Each row was made from one small tree. The marks that hang from a mark follow it in brackets, in alphabetical order. Every link used is in the known rows. Write each row's tree.
Known rows
N{X}: .05,-.02,.00,-.09,.08,.26,.06,.15,.02,-.09,.07,.11,-.05,.10,-.11,.02,-.07,.06,.01,.01,.07,.05,-.01,.00,.05,-.02,.01,.07
B{M{F{T}}}: .00,.02,-.02,.11,.08,-.22,.02,-.57,.09,.30,.06,-.15,.07,.06,.17,-.06,-.17,-.21,-.03,-.02,-.02,.05,.05,.04,.20,.06,.23,-.07
B{F{M{X}}}: -.11,.03,-.02,.37,.11,.03,.07,-.55,.03,.03,.13,.03,-.04,.06,.11,-.18,-.23,-.45,.04,.07,.06,-.01,.03,.00,.14,.00,.26,-.05
F{M T}: .01,-.01,.01,.03,.07,-.23,.13,-.28,.11,.25,.00,-.05,.03,-.04,.13,-.09,-.15,-.06,-.01,.04,.00,.00,.05,-.05,.04,.06,.07,-.08
M{X}: -.05,-.02,.00,.13,.10,.14,.01,-.02,.01,-.13,-.06,.05,-.01,.04,-.05,-.07,-.07,-.24,.07,.08,.08,-.01,.01,-.01,-.02,-.01,.08,-.07
X{K{E P} M}: -.11,.12,.02,-.23,-.07,.22,.07,.12,-.01,-.08,-.07,-.06,-.11,.19,.04,.16,.30,.14,.04,-.01,-.24,.04,-.07,.09,.06,-.04,-.13,-.22
M{F X{E K}}: .04,-.10,-.03,.14,.08,-.01,.08,-.01,.04,-.06,-.10,.11,-.04,.20,.11,.32,.02,-.23,-.02,.06,-.11,.07,.09,-.11,.13,.02,.15,-.04
B{M}: -.07,.05,-.02,.07,.03,-.02,.03,-.26,.01,.02,.15,-.06,-.03,.05,.04,-.15,-.12,-.09,-.05,.02,-.01,.01,.01,.08,.12,.02,.07,-.01
M{F X}: -.02,-.02,-.01,.16,.08,.06,-.05,-.24,.01,-.04,-.03,.02,.00,.07,.06,.00,-.08,-.38,.09,.03,.06,.03,.03,-.02,.06,.01,.20,-.05
K{E P}: -.08,.11,.01,-.17,-.04,.06,.12,.37,.00,-.03,.04,.03,-.04,-.13,.08,-.02,.18,.16,.03,.07,-.19,.01,-.13,.13,-.07,-.05,-.14,-.14
M{F{B T{L}}}: -.01,.06,-.03,.22,-.02,-.32,.02,-.65,.10,.27,.00,-.25,.02,-.12,.25,.06,-.28,-.05,-.06,-.01,.02,.06,-.03,-.03,.04,.11,.17,.02
M{F{B T} X}: -.01,.00,-.02,.22,.10,-.18,.04,-.49,.11,.11,-.09,-.03,.03,.04,.15,.02,-.32,-.37,.06,.08,.09,.04,.06,-.09,.07,.07,.36,-.07
T{L}: -.05,.04,.00,.16,-.02,.01,-.02,-.13,-.01,.01,.02,-.17,-.02,-.14,.05,.00,-.04,.07,-.05,-.01,.02,.01,-.07,.05,-.04,.04,-.10,.01
M{X{E K{P}}}: -.07,-.05,.02,.08,.02,.14,.18,.29,.04,-.25,-.07,.12,-.08,.09,.00,.24,.10,-.11,-.01,.10,-.16,.04,-.02,-.01,.02,-.02,-.12,-.20
F{B M}: -.06,.09,-.03,.08,-.06,-.19,.13,-.35,.03,.06,.15,.01,-.10,-.01,.17,-.08,-.29,-.08,-.02,.06,.02,.00,.03,-.06,.04,.07,.20,.08
B{M{F{T{L}} X}}: -.09,.03,-.01,.42,.18,-.08,.02,-.78,.09,.16,.04,-.26,.02,-.05,.18,-.16,-.28,-.37,-.02,.05,.07,.05,.00,.10,.16,.09,.19,-.13
M{X{E}}: .04,-.06,-.03,.01,.10,.02,.12,.17,.01,-.18,-.09,.16,-.04,.02,.04,.10,-.04,-.06,.01,.13,-.01,.00,.01,-.01,-.02,.01,.05,.04
X{M{F{B}}}: .01,.12,-.06,-.09,-.09,-.09,-.06,-.73,-.01,.05,.02,-.09,-.06,.24,.17,.06,-.15,-.13,.02,-.06,.03,.05,.04,.01,.13,.05,.32,.07
B{F{M}}: -.06,.05,-.03,.22,.01,-.10,.06,-.55,.01,.18,.20,.00,-.03,.03,.16,-.11,-.17,-.19,-.04,-.01,-.03,.00,.03,.00,.17,.01,.17,.02
M{F}: .04,.02,-.01,.02,-.02,-.06,-.07,-.25,-.01,.11,.02,-.01,.03,.05,.11,.06,-.01,-.11,.01,-.05,-.04,.04,.01,-.01,.08,.02,.14,.03
X{E K{P} M}: -.01,.04,.00,-.19,-.11,.09,.11,-.03,.00,-.15,-.06,.01,-.09,.25,.07,.32,.21,.15,-.06,-.02,-.22,.06,-.01,.04,.10,-.02,-.13,-.14
X{K{E P} M{F}}: -.06,.12,.00,-.21,-.08,.13,.03,-.12,-.01,.03,-.05,-.09,-.08,.21,.15,.22,.28,-.01,.05,-.05,-.27,.08,-.03,.08,.13,-.03,.03,-.21
N{M X{E}}: .15,.04,-.06,-.35,.06,.23,.25,.23,.04,-.17,.09,.16,-.08,.15,.13,.15,-.05,.19,-.08,.06,-.03,.07,.04,.14,.07,-.03,.08,.21
K{P}: -.08,.06,.03,-.01,-.08,.05,.05,.01,.00,-.09,.05,.00,-.01,-.06,.00,.00,.06,.02,.02,-.01,-.07,.01,-.08,.07,-.03,-.03,-.11,-.13
F{B M T}: -.03,.05,-.02,.07,.02,-.33,.15,-.48,.12,.24,.03,-.06,-.02,-.04,.19,-.07,-.33,-.07,-.05,.06,.03,.00,.05,-.08,.04,.10,.21,-.03
L{T}: .03,-.05,-.03,.03,.01,-.03,.10,.06,.05,.12,.03,-.08,.05,.01,.06,-.08,-.11,-.15,-.02,.03,.02,-.05,.00,.01,-.02,.01,.09,.00

Write each row's tree
.08,-.02,-.01,-.13,.10,.19,.14,-.23,.15,.17,-.02,-.04,-.01,.29,.14,.26,-.08,-.18,-.05,-.07,-.03,.12,.15,-.01,.23,.00,.21,-.06
N{M{F{T}} X{K}}
-.07,.06,-.03,.14,.04,-.25,.11,-.54,.11,.18,.09,-.12,-.01,.03,.13,-.13,-.36,-.10,-.08,.07,.03,.03,.04,.02,.12,.08,.23,-.03
F{B{M} T}
-.08,.09,-.02,.24,.00,-.32,.15,-.61,.12,.25,.05,-.23,-.06,-.18,.24,-.10,-.37,.01,-.10,.05,.05,.02,-.02,-.02,.01,.14,.10,-.02
F{B M T{L}}
-.07,-.03,-.01,.32,.18,-.11,.11,-.65,.11,.20,.02,-.02,.02,.02,.13,-.17,-.28,-.44,.01,.07,.05,.00,.05,-.02,.15,.02,.25,-.15
B{F{M{X} T}}
.02,.08,-.05,-.07,-.03,.22,.15,-.31,.08,-.01,.13,.03,-.14,.34,.19,.27,-.22,-.19,-.07,-.05,-.02,.13,.12,.00,.24,.02,.34,.10
N{M{F{B}} X{K}}
-.07,.03,-.03,.26,.11,.04,-.02,-.51,.01,-.02,.12,-.03,-.03,.12,.12,-.15,-.18,-.47,.04,.05,.05,.03,.06,.06,.18,.03,.28,-.05
B{M{F X}}
-.06,.05,-.01,.21,.00,-.24,.08,-.42,.09,.18,-.03,-.23,-.01,-.16,.13,.00,-.27,.07,-.09,.03,.05,.03,-.05,-.01,-.03,.10,.04,-.03
F{B T{L}}
-.11,-.01,-.02,.34,.11,.10,.00,-.43,.03,.01,.07,-.06,-.05,.25,.08,.02,-.13,-.52,.00,.01,-.02,.05,.11,-.01,.26,.04,.22,-.15
B{M{F X{K}}}
.03,-.06,-.02,.04,.17,-.20,.26,-.12,.12,.05,-.09,.10,-.01,-.03,.16,.00,-.17,-.11,-.01,.18,-.01,.00,.06,-.06,.03,.06,.13,-.06
F{M{X{E}} T}
-.04,-.05,-.01,.28,.08,-.13,.05,-.43,.14,.14,-.13,-.06,-.01,.18,.12,.19,-.25,-.43,.01,.04,.01,.06,.10,-.18,.14,.07,.30,-.17
M{F{B T} X{K}}
-.17,.03,.04,.06,.05,.25,.14,.43,.04,-.15,-.08,.05,-.09,.02,-.02,.10,.19,-.17,.08,.10,-.19,.02,-.07,.03,-.01,-.05,-.11,-.30
M{X{K{E P}}}
.08,-.05,-.05,.03,.08,-.06,.09,-.06,.01,-.07,-.06,.14,.01,.07,.15,.14,-.04,-.17,.02,.10,-.04,.04,.03,-.02,.06,.02,.20,.04
M{F X{E}}
.14,.00,-.06,-.40,.05,.24,.12,-.01,.00,-.18,-.01,.14,-.10,.26,-.02,.13,.03,.28,-.02,.03,-.01,.07,.00,.07,.10,-.01,.05,.15
N{X{E M}}
-.09,.05,-.01,.37,.07,-.25,.09,-.79,.09,.35,.13,-.24,.03,-.14,.24,-.13,-.25,-.12,-.11,-.01,.01,.02,-.02,.02,.13,.07,.07,-.05
B{F{M T{L}}}
-.09,-.01,-.02,.28,.01,.00,.02,-.36,.05,-.02,-.03,.01,-.09,.21,.09,.18,-.20,-.43,.01,.02,.01,.06,.09,-.14,.15,.06,.29,-.10
M{F{B} X{K}}
.08,.02,-.02,-.14,.04,-.12,-.06,-.67,.06,.23,-.13,-.16,.06,.18,.13,.07,-.02,-.14,.04,-.08,.00,.06,.06,-.01,.13,.04,.20,-.07
X{M{F{T}}}
-.10,.06,.03,-.09,-.10,.21,.00,-.21,.00,-.09,-.04,-.10,-.09,.26,-.03,.14,.18,-.05,.01,-.09,-.12,.04,.00,.06,.10,-.02,-.11,-.23
X{K{P} M}
.01,-.05,-.05,.22,.19,-.22,.22,-.47,.11,.16,.01,.09,.02,.01,.21,-.03,-.24,-.24,-.05,.14,-.03,.01,.05,-.05,.14,.03,.24,-.05
B{F{M{X{E}} T}}
-.08,.03,-.02,.22,.11,-.19,.18,-.49,.14,.10,-.02,.00,-.04,-.01,.14,-.14,-.40,-.32,.03,.14,.11,-.01,.06,-.10,.04,.09,.28,-.10
F{B M{X} T}
.02,-.06,.01,.14,.15,-.08,.00,-.34,.10,.14,-.13,-.03,.08,.05,.08,.02,-.13,-.36,.07,.04,.06,.03,.07,-.06,.06,.03,.22,-.14
M{F{T} X}
-.06,-.01,-.04,.16,.03,-.11,.27,-.13,.07,-.09,.02,.14,-.17,.16,.17,.16,-.24,-.19,-.06,.16,-.06,.02,.08,-.14,.09,.09,.20,.00
F{B M{X{E K}}}
.00,-.02,-.01,-.15,.09,.31,.14,.57,.05,-.04,.00,.11,-.13,.15,-.05,.16,.14,.16,.00,.05,-.13,.07,-.01,-.03,.08,-.03,-.03,-.05
N{X{K{E}}}
-.06,.12,.00,-.30,.01,.46,.27,.49,.06,-.14,.10,.06,-.15,.15,.09,.17,.17,.10,-.01,.03,-.20,.08,-.02,.18,.08,-.09,-.08,-.13
N{M X{K{E P}}}
-.10,.00,.01,.13,.03,.05,.27,.12,.06,-.17,.02,.13,-.13,.09,.12,.15,.00,-.15,-.02,.12,-.16,.02,.01,-.03,.07,.02,-.05,-.20
F{M{X{E K{P}}}}
.13,.03,-.06,-.26,-.04,-.11,.00,-.38,-.03,.00,-.06,.01,-.02,.21,.19,.21,.08,.09,-.01,-.02,-.09,.06,.04,.03,.12,.02,.18,.13
X{E M{F}}
-.19,.02,.05,.21,.03,.18,.16,-.08,.05,-.12,.05,.03,-.11,.09,.03,-.01,-.03,-.35,.04,.05,-.06,.01,.00,-.03,.08,.00,-.05,-.29
F{M{X{K{P}}}}
-.11,.06,-.03,.43,.10,-.17,.04,-.87,.08,.29,.17,-.29,.03,-.08,.18,-.18,-.27,-.14,-.14,.00,-.01,.04,-.04,.13,.21,.05,.09,-.05
B{F{T{L}} M}
-.17,.09,-.02,.43,.14,-.13,.10,-.69,.11,.07,.05,-.23,-.05,-.10,.14,-.19,-.44,-.27,-.06,.12,.13,.01,-.02,.06,.08,.12,.17,-.09
F{B{M{X}} T{L}}
.03,.02,-.03,.08,.00,-.31,.02,-.51,.11,.24,-.02,-.07,.04,.02,.19,.09,-.26,-.12,-.02,.00,.01,.05,.04,-.11,.08,.08,.29,.00
M{F{B T}}
.09,.05,-.05,-.19,.04,.04,.03,-.67,.11,.15,-.02,-.06,-.04,.29,.09,.07,-.26,-.04,.03,-.03,.10,.11,.06,-.04,.18,.05,.36,.04
N{X{M{F{B T}}}}
.06,-.03,-.03,-.19,-.03,.03,.07,-.07,.00,-.07,-.12,.01,-.08,.30,.05,.31,.15,.14,-.07,-.02,-.15,.04,.07,-.03,.13,.01,-.01,.00
X{E K M}
.21,.00,-.06,-.33,.12,.03,.23,-.10,.13,.10,.01,.08,.03,.16,.26,.24,-.11,.07,-.08,.03,-.04,.11,.08,.08,.14,.01,.24,.13
N{M{F{T}} X{E}}
.13,.04,-.08,-.19,-.03,-.35,.10,-.65,.09,.17,-.10,-.06,.00,.20,.27,.22,-.18,.08,-.06,.02,-.07,.08,.07,-.04,.13,.09,.32,.10
X{E M{F{B T}}}
-.08,-.03,.00,.08,.13,.20,.09,.43,.03,-.05,-.12,.06,-.09,.10,-.01,.13,.12,-.17,.06,.11,-.12,.01,.02,-.04,.01,-.02,.01,-.17
M{X{K{E}}}
